Each row was made from one path, in order. Every step used is in the known rows, and no mark comes twice. Write each row's path.
(in the rows, 128 means zero)
Known rows
sinek-zege-suba-somezug: [164 138 108 165 141 118 154 118 132 127 113 121  92 164  85 159 146  88
 107 150 158 124 109 157  73 134 113 159]
sinek-bamal: [149 125 177 165 141 156 185 128 123 107 118 122  88 162 103 158 143  83
 119 150 148 102 120 103 127 143 125 143]
zege-bamal: [150 128 161 163 142 109 164 129 121 119 114 120  90 153 107 136 143  93
 100 155 103 111 122  92 125 157 120 167]
bamal-sinek: [189 124 183 160 149 142 135 133 115 131 109 114 102 151 108 138 142  97
 126 148 147 146 114 105 130 142  92 154]
zege-sinek-bamal: [ 61 124 169 164 139 162 195 122 124  99 118 124  83 164 110 161 144  81
 105 146 153  99 123  84 117 159 117 147]
zege-voral: [146 127 157 164 143 132 164 119 103 119 118 118  91 156 118  93 142  84
 108 142 162 125 111 137 137 166 125 161]
suba-somezug-zege: [148 133 167 158 142 102 159 123 117 128 114 115  89 151  79 181 141  88
 107 155 199 133 126 109 131 130 124 149]
tedap-zege-lusok: [193 103 151 155 144 139 127 131 134 111 114 113  89 156  81 158 159  80
 108 157 121 132 109 100 152 153 119 171]
tedap-lusok-zege-voral-mirut: [164 155 158 141 140  96 185 121 117 100  82 131  92 150 113 107 138  83
  98 147 142 140  87 110 135 166  59 174]
zege-suba-somezug: [166 123 146 164 141 118 160 123 118 124 114 120  88 152  80 168 144  94
 105 156 158 125 119 158  75 142 116 154]
mirut-zege: [153 151 211 164 147 128 167 132 127 125 119 111  92 161 120 133 145  86
 117 150 125 123 130  95 132 141 123 155]
sinek-zege-mirut: [172 136 137 166 145 116 165 134 130 121 122 115  98 165 157 155 143  90
 115 160 152 134  96  37 134 141 141 164]
somezug-zege-bamal: [147 134 175 156 140  97 162 127 121 117 111 119  87 154 113 132 140  89
 100 164 159 117 130  90 126 155 121 167]
tedap-zege-bamal: [165 103 145 155 146 117 148 126 132 116 111 119  89 152 108 122 144  91
 101 158  84 116 115  61 137 166 120 176]
somezug-suba: [150 125 162 156 140 121 167 131 117 125  97 147  92 154 125 122 138  86
 110 160 165 143 121 126  99 146 127 156]
voral-mirut-zege: [150 157 228 151 143 120 152 133 137 113  84 124  91 162 117 128 147  89
 113 155 121 134 114  64 130 141  66 156]
lusok-zege-voral-mirut: [149 160 158 143 141 104 149 123 111 108  80 131  91 151 102 111 144  86
 100 144 139 137  88 110 130 163  58 174]
voral-mirut-zege-sinek: [ 61 155 219 151 141 124 164 127 138 107  85 126  87 162 123 132 148  86
 100 150 127 132 115  44 122 157  58 160]
voral-mirut: [147 132 185 151 140 118 150 134 128 114  81 130  92 153 113 141 143  96
 105 152 150 148 103  72 126 142  73 156]
suba-somezug-zege-bamal-sinek: [186 128 176 153 144  98 129 121 115 126 106 113  95 150  66 163 142  94
 117 160 146 115 125  89 129 140  80 157]
bamal-sinek-zege: [186 138 143 160 149 145 129 129 131 132 108 113 106 163 113 129 143  91
 127 146 149 145 106 101 126 132  91 158]
bamal-sinek-zege-tedap: [175 136 141 166 146 123 134 105 131 127 109 118 106 165 127 151 144 114
 143 126 173 136  93  45 120 140  86 163]
voral-mirut-zege-tedap-lusok: [152 150 226 156 140  89 191 106 145  97  87 129  91 162 135 142 141 110
 126 137 149 129  98  10 130 152  60 162]
lusok-zege-voral: [152 155 140 156 146 110 163 122 102 120 114 119  92 150 107 118 143  83
 104 142 140 128 106 141 131 164 113 172]
mirut-zege-sinek-bamal: [ 64 149 213 166 142 162 198 122 131  98 123 118  82 171 114 150 148  73
 113 147 126  87 133  71 122 157 110 147]
voral-mirut-zege-sinek-bamal: [ 58 154 229 152 137 152 185 124 141  87  87 132  81 173 112 144 149  78
 109 149 124  96 116  41 120 158  54 149]
mirut-zege-sinek: [ 66 150 203 164 146 132 177 126 128 118 119 114  89 162 127 138 146  82
 102 148 129 124 132  76 122 159 113 160]

Write each row's path
[186 129 142 164 146 113 169 101 138 119 112 117 107 163 132 144 138 111
 141 128 177 141  90  46 125 144  85 165] | bamal-sinek-zege-tedap-lusok
[165 153 206 153 138 110 149 125 134 111  82 129  86 160  82 149 150  91
 111 159 129 118 111 116  79 138  52 157] | voral-mirut-zege-suba-somezug
[188 125 176 160 147 125 135 131 118 123 108 116  99 152 103 127 143  97
 118 155  99 119 118  88 127 154  85 165] | zege-bamal-sinek
[151 120 166 169 142  95 203 106 128 110 118 121  93 153 136 162 137 112
 121 133 179 135 104  51 126 156 121 163] | zege-tedap-lusok
[149 151 198 165 145 129 167 119 112 118 120 112  90 166 123  80 146  77
 116 144 134 112 119 125 141 165 118 162] | mirut-zege-voral
[164 133 173 156 138 117 164 130 119 117 110 123  86 153 126 122 141  93
 109 161 223 135 126 156  75 152 121 162] | somezug-zege-suba
[150 124 167 163 140  68 197  96 125 112 117 119  89 150  98 196 135 109
 119 138 226 129 112  56 128 141 115 155] | suba-somezug-zege-tedap-lusok
[181 150 213 164 144 130 144 133 129 115 122 109  90 165  84 160 161  74
 117 159 113 116 127 113 146 141 111 160] | mirut-zege-lusok
[213 136 144 159 146 148 107 129 132 122 110 111 104 167  78 157 158  80
 127 151 138 134 101 120 141 134  83 163] | bamal-sinek-zege-lusok
[143 133 172 151 138 123 151 120 111 107  83 132  90 157 114  89 144  88
 106 145 160 137  93 103 135 165  68 162] | zege-voral-mirut
[173 149 153 153 148 100 197 132 125 119 115 118  94 144 114 164 135  88
 102 151 133 145 112 111 129 145 118 166] | tedap-lusok-zege
[183 137 131 161 147 146 130 116 115 125 111 116 105 169 116  78 144  83
 128 139 159 131  97 131 136 156  86 166] | bamal-sinek-zege-voral
[196 145 162 155 147  86 204 140 123 112 123 116  94 144 152 182 136  92
 108 167 133 141  99  47 139 150 130 170] | tedap-lusok-zege-mirut
[176 155 229 150 139 122 130 133 138 103  87 122  88 165  80 155 162  77
 114 161 112 126 108  81 144 141  56 161] | voral-mirut-zege-lusok
[189 154 236 147 144 117 122 131 134 112  77 123  96 162 104 111 148  94
 124 162  69 115 110  43 130 150  22 165] | voral-mirut-zege-bamal-sinek
[ 77 103 141 155 146 142 159 124 133 114 112 119  89 151 124 136 144  90
  94 145 138 140 115  59 129 169 119 169] | tedap-zege-sinek
[ 68 154 144 154 146 114 173 130 120 120 113 121  91 146 113 173 142  88
  89 146 135 139 118  92 113 159 111 170] | lusok-zege-sinek
[211 133 151 162 148 132 137 135 129 127 117 112 107 164 151 147 144  96
 133 160 148 141  90  35 137 137 105 162] | bamal-sinek-zege-mirut
[147 138 122 163 143 112 156 124 135 123 113 119  95 166 113 129 144  85
 101 152 103 112 113  85 123 149 118 171] | sinek-zege-bamal
[141 144 133 151 138 123 143 115 127 110  82 132  95 170 120  80 146  81
 107 141 161 138  85  98 132 157  66 167] | sinek-zege-voral-mirut
[138 155 227 157 139  96 157 109 135 106  84 130  91 163 128 148 147 113
 128 136 148 125  99  11 123 149  61 163] | voral-mirut-zege-tedap
[194 151 163 150 149 105 133 134 116 125 106 117 100 145  93 153 142  96
 114 156  78 121 114  90 123 152  74 175] | lusok-zege-bamal-sinek
[179 144 148 147 141 139 115 116 122 115  76 127 104 169 111  73 146  87
 125 141 157 140  80  97 134 154  30 166] | bamal-sinek-zege-voral-mirut
[139 138 172 147 135  96 145 111 108 110  80 129  86 156  77 122 143  84
 102 151 207 130  99 107 137 151  64 157] | suba-somezug-zege-voral-mirut
[209 146 163 148 150  98 168 130 124 118 109 117 100 145 101 149 137  92
 111 158  81 124 111  93 128 155  72 174] | tedap-lusok-zege-bamal-sinek
[176 137 129 164 141 132 135 128 136 118 117 115  95 168  85 165 158  75
 109 153 141 129 106 123 139 136 119 165] | sinek-zege-lusok
[168 149 190 166 143 118 163 123 128 123 118 115  87 160  84 155 148  86
 115 157 130 108 128 147  80 141 109 154] | mirut-zege-suba-somezug
[ 60 131 159 159 141 106 169 117 117 121 114 118  85 151  86 184 142  87
  91 151 204 130 129  89 120 147 116 153] | suba-somezug-zege-sinek
[ 59 130 168 159 136 135 190 114 121 102 117 121  79 162  74 198 143  78
 103 152 200  96 130  84 120 145 113 141] | suba-somezug-zege-sinek-bamal
